Each row was made from one walk, in order. Every step used is in the known rows, and no mark comes twice. Write each row's walk.
Known rows
S B M W K: [ 4.15  2.26 -2.38  0.39 -1.54  0.63  0.52  0.52 -1.53  1.55  1.30 -2.50
  2.30 -1.93 -0.80  0.01  3.37 -0.07  2.14 -3.83 -2.15]
S B: [-1.10  1.11  1.29  1.03 -0.58  0.09  0.44  0.30  3.34  1.51 -2.67  0.07
  1.26 -2.04 -0.75  0.32 -3.26 -0.80  3.23 -3.34 -3.02]
M F S: [-0.07 -1.37 -0.87  1.30  0.84 -3.37  0.48 -0.90 -0.85  0.80 -2.05 -0.52
 -1.23 -1.79  0.30 -0.70  0.95  0.30  0.56 -0.12 -2.01]
V T B M W: [ 3.88  0.64 -1.55 -0.52 -1.15 -0.70 -0.89  0.69 -5.98  0.22 -1.93 -1.42
  2.43 -1.22 -0.22 -1.39  3.26 -0.34  1.13 -0.83 -1.34]
T V: [-2.83 -0.71 -0.16  0.08 -0.67 -0.38  0.00  1.85 -1.84 -0.39 -1.45  0.68
  2.20 -0.85  0.78 -0.26 -0.02  1.11 -1.29 -1.59  1.12]
B S F T V: [-5.00 -1.42  1.89  0.87 -0.36  0.45  0.09  1.55 -0.71 -1.51 -0.99  2.86
  0.81  0.26  1.90  2.63  0.21  1.25 -1.13 -0.69 -0.60]
B T: [-0.33  0.52 -1.13 -0.33 -1.16 -1.83 -0.22  0.40  0.20  0.09 -2.16 -1.48
  1.85 -2.21 -0.61  2.41 -0.87 -0.94  4.46 -0.18 -1.60]
T V M F S B: [-2.46  0.73  1.94  2.02  0.59 -2.32  0.21 -0.21  1.02  0.86 -2.96  0.88
 -0.21 -1.30 -1.47  1.21 -3.76 -0.18  0.63 -2.41 -4.69]
B T V M F S: [-1.29 -0.34  0.13  1.01  1.00 -4.01 -0.02 -0.49 -1.94 -0.21 -2.65 -0.03
 -0.55 -1.28 -1.01  1.21 -0.27  0.36 -0.48  0.63 -2.80]
M F S B T V: [-4.44 -0.19  0.16  1.24 -0.78 -3.29 -0.48  1.16 -2.47 -0.57 -1.58  0.52
  1.34 -0.75 -0.28  3.22 -3.30  0.17  0.60 -1.55 -3.02]
S B T V: [-4.07  0.35  0.32  0.74 -1.19 -1.69 -0.46  1.76 -1.74 -0.58 -1.67  0.59
  2.30 -0.86 -0.43  2.97 -3.37  0.11  1.11 -2.05 -2.00]
B T V S F M W K: [ 5.41  2.72 -2.94 -0.06  0.08  3.23  0.81  0.60 -0.90  0.45  1.71 -1.52
  3.48 -0.48 -1.29  2.33  0.54  0.32  1.51 -2.20 -1.85]
K W: [-1.46  0.61 -0.48  0.17 -1.43  0.07  1.02 -0.27  0.07  1.69  0.00 -1.86
  2.83 -1.95 -1.39 -1.64  3.34  0.00  4.21 -1.93  1.84]
S B M F T V: [-6.94 -0.95  1.72  0.98 -0.90 -1.79 -0.50  0.77 -0.37 -0.40 -0.86  2.24
  0.64 -0.49  1.81  1.63  0.09  0.83 -1.95 -1.59 -0.93]
T B S: [ 0.04 -3.58  2.74 -0.91 -2.01 -5.28 -0.09  1.93 -2.72 -1.29 -2.31 -2.04
  2.62 -0.37 -0.77  0.77 -0.41 -0.64  1.53 -1.03 -3.39]
F S B T V M W K: [ 3.81  3.52 -0.85  0.53 -0.01  1.00  0.90  0.39 -1.61  0.50  1.05 -1.76
  2.31 -1.31 -2.43  2.07  0.19  0.29  1.84 -3.00 -3.84]
V S F T B: [-2.72  0.02  4.11 -0.28  0.09  1.37  1.34  0.12  0.47 -0.92 -2.76  2.23
  0.77  0.24 -0.12  2.05 -1.68 -0.14  2.17 -0.16 -2.84]
B S F T V M W: [ 2.96  1.18  0.48 -0.25  0.37  3.11 -0.55  1.08 -1.77 -1.02 -1.46  0.50
  2.73 -0.36 -0.30  1.50  0.88  0.60  0.11  0.31 -1.05]
V T B: [-0.83  0.49  2.58 -1.62 -0.25 -3.35  1.35 -0.03 -3.85 -0.48 -3.26 -0.69
  1.76 -0.56 -1.12 -0.75 -0.41 -0.67  1.74 -0.92 -4.15]
S F M W: [ 6.08  0.58 -3.43  0.12  1.69  5.47 -0.30  0.47 -0.47  1.12 -1.39 -0.75
  3.47 -0.86  0.04  0.03 -0.43  0.50  1.61  0.59  0.15]
T V S F M: [ 1.76  0.24 -1.38  0.22  1.77  3.80 -0.07  0.85  2.08  0.20 -2.84  1.72
  2.92  0.25 -0.82  1.46 -2.53  0.49 -1.15  0.28  0.62]

Which walk is each row?
[ 0.59  1.97  0.44 -0.31 -1.60 -0.37 -0.36  1.08  0.78 -1.43 -1.81  1.43
  1.91 -0.46 -0.91  1.74 -1.47 -0.58  0.11 -2.11  0.42] : B T V S
[-3.82  0.20  0.37  1.44 -0.61 -2.32 -0.49  1.59 -2.47 -0.65 -1.78  0.89
  1.45 -0.77 -0.81  2.99 -3.66  0.34  0.78 -2.00 -2.52] : F S B T V
[-2.96 -1.25 -0.93  0.17 -2.16 -4.92 -0.82 -0.33 -0.31  1.30 -2.47 -1.30
  0.85 -2.04  1.19  0.12  2.36 -0.93  0.59 -1.02 -1.98] : S B M F
[ 1.55  0.44 -1.54  0.22  1.55  3.07 -0.30  0.85  1.80 -0.06 -2.83  1.42
  3.04  0.23 -1.12  2.69 -3.15  0.19 -0.29  0.60 -0.06] : B T V S F M
[-5.19 -0.61  1.85  0.76 -0.82 -1.88 -0.26 -1.09  3.22  0.69 -1.27  1.34
 -0.69 -1.65  1.97  1.34  1.65 -0.34  0.77 -0.79 -1.99] : S B M F T
[-1.00 -1.31 -0.22  1.06  0.19 -6.35 -0.05 -0.85 -4.63  0.27 -2.90 -0.35
 -1.42 -1.24 -0.25 -0.66  2.32 -0.08 -0.68 -0.08 -3.50] : V T B M F S
[-0.13 -2.40  1.12 -0.13 -1.05 -1.05  0.65  1.48 -2.19 -1.19 -3.23  0.10
  1.60  0.15  0.44  2.77  0.54 -0.30  2.57  0.51 -3.20] : T B S F
[ 4.32  2.23 -1.89 -0.62 -1.37 -0.82  0.89  0.27 -4.27  0.79  1.08 -2.70
  2.38 -1.38 -0.95 -0.37  4.54 -0.11  1.57 -3.00 -2.88] : V T B M W K
[ 0.08 -1.68  1.27 -0.45 -1.00 -2.06  0.82  1.01 -3.14 -1.40 -3.38  0.22
  1.25  0.30  0.40  2.68  1.01 -0.56  2.40  0.48 -4.28] : V T B S F
[ 5.59  2.52 -2.75 -0.04  0.30  3.96  1.08  0.62 -0.51  0.70  1.70 -1.29
  3.36 -0.45 -1.00  1.13  1.17  0.63  0.66 -2.52 -1.10] : T V S F M W K
[-2.08 -3.15  4.60 -1.04 -1.45 -5.27 -0.13  0.97 -0.98 -1.69 -2.15 -1.02
  1.91 -0.09 -0.62  2.06 -0.33 -0.66  0.67 -0.06 -4.44] : V M F T B S
[ 4.65  1.82 -2.99 -0.08 -1.48  0.75  0.55  0.57 -2.19  1.29  1.48 -2.76
  2.38 -1.98 -0.42 -0.49  4.80  0.19  1.67 -3.07 -0.96] : B M W K
[ 3.66  2.25 -0.90 -0.67  0.16  2.60 -0.70  1.01 -2.40 -0.42 -1.69 -0.79
  3.48 -1.21 -1.19  0.74  0.05  0.32  0.90  0.04 -0.45] : B T V M W
[ 0.45  1.23 -0.31  0.30 -0.56  3.05  0.72  0.90  0.66 -1.01 -2.89  2.80
  0.99  0.13  0.70  2.20  0.42  0.06  0.72 -0.56  0.20] : T V S F
[ 1.37 -2.29 -0.37 -0.07  1.40  0.97 -0.12  1.29  0.19  0.10 -3.06 -0.20
  3.38  0.30 -0.96  1.85 -2.46  0.23  0.19  1.02 -1.75] : T B S F M
[ 0.23  1.48 -0.51  0.31 -0.83  2.34  0.49  0.89  0.27 -1.28 -2.87  2.53
  1.10  0.10  0.41  3.43 -0.16 -0.24  1.61 -0.21 -0.54] : B T V S F
[-3.51 -1.39  1.75  0.17 -1.61 -3.09 -0.84  1.02 -3.00 -0.03 -3.11  0.61
  0.94 -1.11 -0.13 -0.15  2.59 -0.12 -0.26 -0.88 -0.79] : F T B M
[ 3.43  0.82 -0.69  0.16 -1.02  1.94 -0.88  0.71 -3.51 -0.22 -1.84  0.48
  1.83 -0.59  0.17  0.34  2.58 -0.20  1.28 -0.49 -0.64] : V S F T B M W
[ 2.90  1.68 -1.36  0.17 -1.03  1.64  0.98  0.38 -2.58  0.68  1.23 -1.37
  1.85 -1.02 -0.15  1.17  4.16  0.33  1.98 -2.29 -2.41] : S F T B M W K
[-3.59 -1.36  1.56  0.36 -1.45 -2.24 -0.67  1.04 -3.12 -0.21 -3.46  1.21
  0.70 -0.75  0.19  0.70  2.85 -0.06  0.03 -0.34 -1.15] : S F T B M
[ 0.35 -2.55  3.01 -1.36 -1.81 -6.66  0.15  1.27 -3.91 -1.61 -2.46 -1.91
  2.14 -0.16 -0.96  0.60  0.35 -1.02  1.28 -1.13 -4.87] : V T B S
[-3.13 -0.71 -0.48  0.22 -2.46 -4.83 -1.00  0.06 -0.62  0.53 -2.28 -0.28
  1.00 -1.33  0.96  0.57  1.78 -0.87 -0.84 -1.56 -1.59] : T V S B M F
[-5.12 -0.50  1.73  0.60 -0.05  0.67  0.09  1.14  0.20 -0.70 -0.65  2.42
  1.00 -0.53  1.48  0.85 -0.22  1.33 -1.42 -1.45  0.61] : F T V
[-1.75  1.12  1.49  0.05 -1.55 -0.68 -0.55  0.45  1.57 -1.22 -1.38  2.74
  0.67 -0.22  0.47  0.95  0.86 -0.18 -2.12 -2.02  0.91] : B M F T V S
[-1.59  0.80  0.40  1.24 -2.49 -2.80 -1.55  1.40 -0.55  0.34 -3.28  1.30
  1.12 -1.32 -0.97  0.21  0.71 -0.78 -0.85 -3.49 -0.62] : T V S B M
[ 5.70  1.40 -1.63 -0.68  0.18  0.84  1.31  0.32 -2.84  0.43  1.25 -2.65
  3.35 -0.30 -1.37  1.27  1.60  0.07  1.67 -1.97 -4.13] : V T B S F M W K
[ 0.82  2.61  1.96  0.82 -1.05  0.69  0.33  0.09  4.98  0.83 -2.75  1.13
  1.11 -1.48 -1.59  0.67 -3.84 -1.43  2.71 -4.10 -2.65] : V S B
[-3.98  0.35  2.74 -0.40  0.46 -0.02  0.51 -1.46  4.65  0.15 -1.49  1.18
 -0.08 -1.55  1.25  1.28  1.17 -0.03  0.61  0.57 -1.52] : V M F T
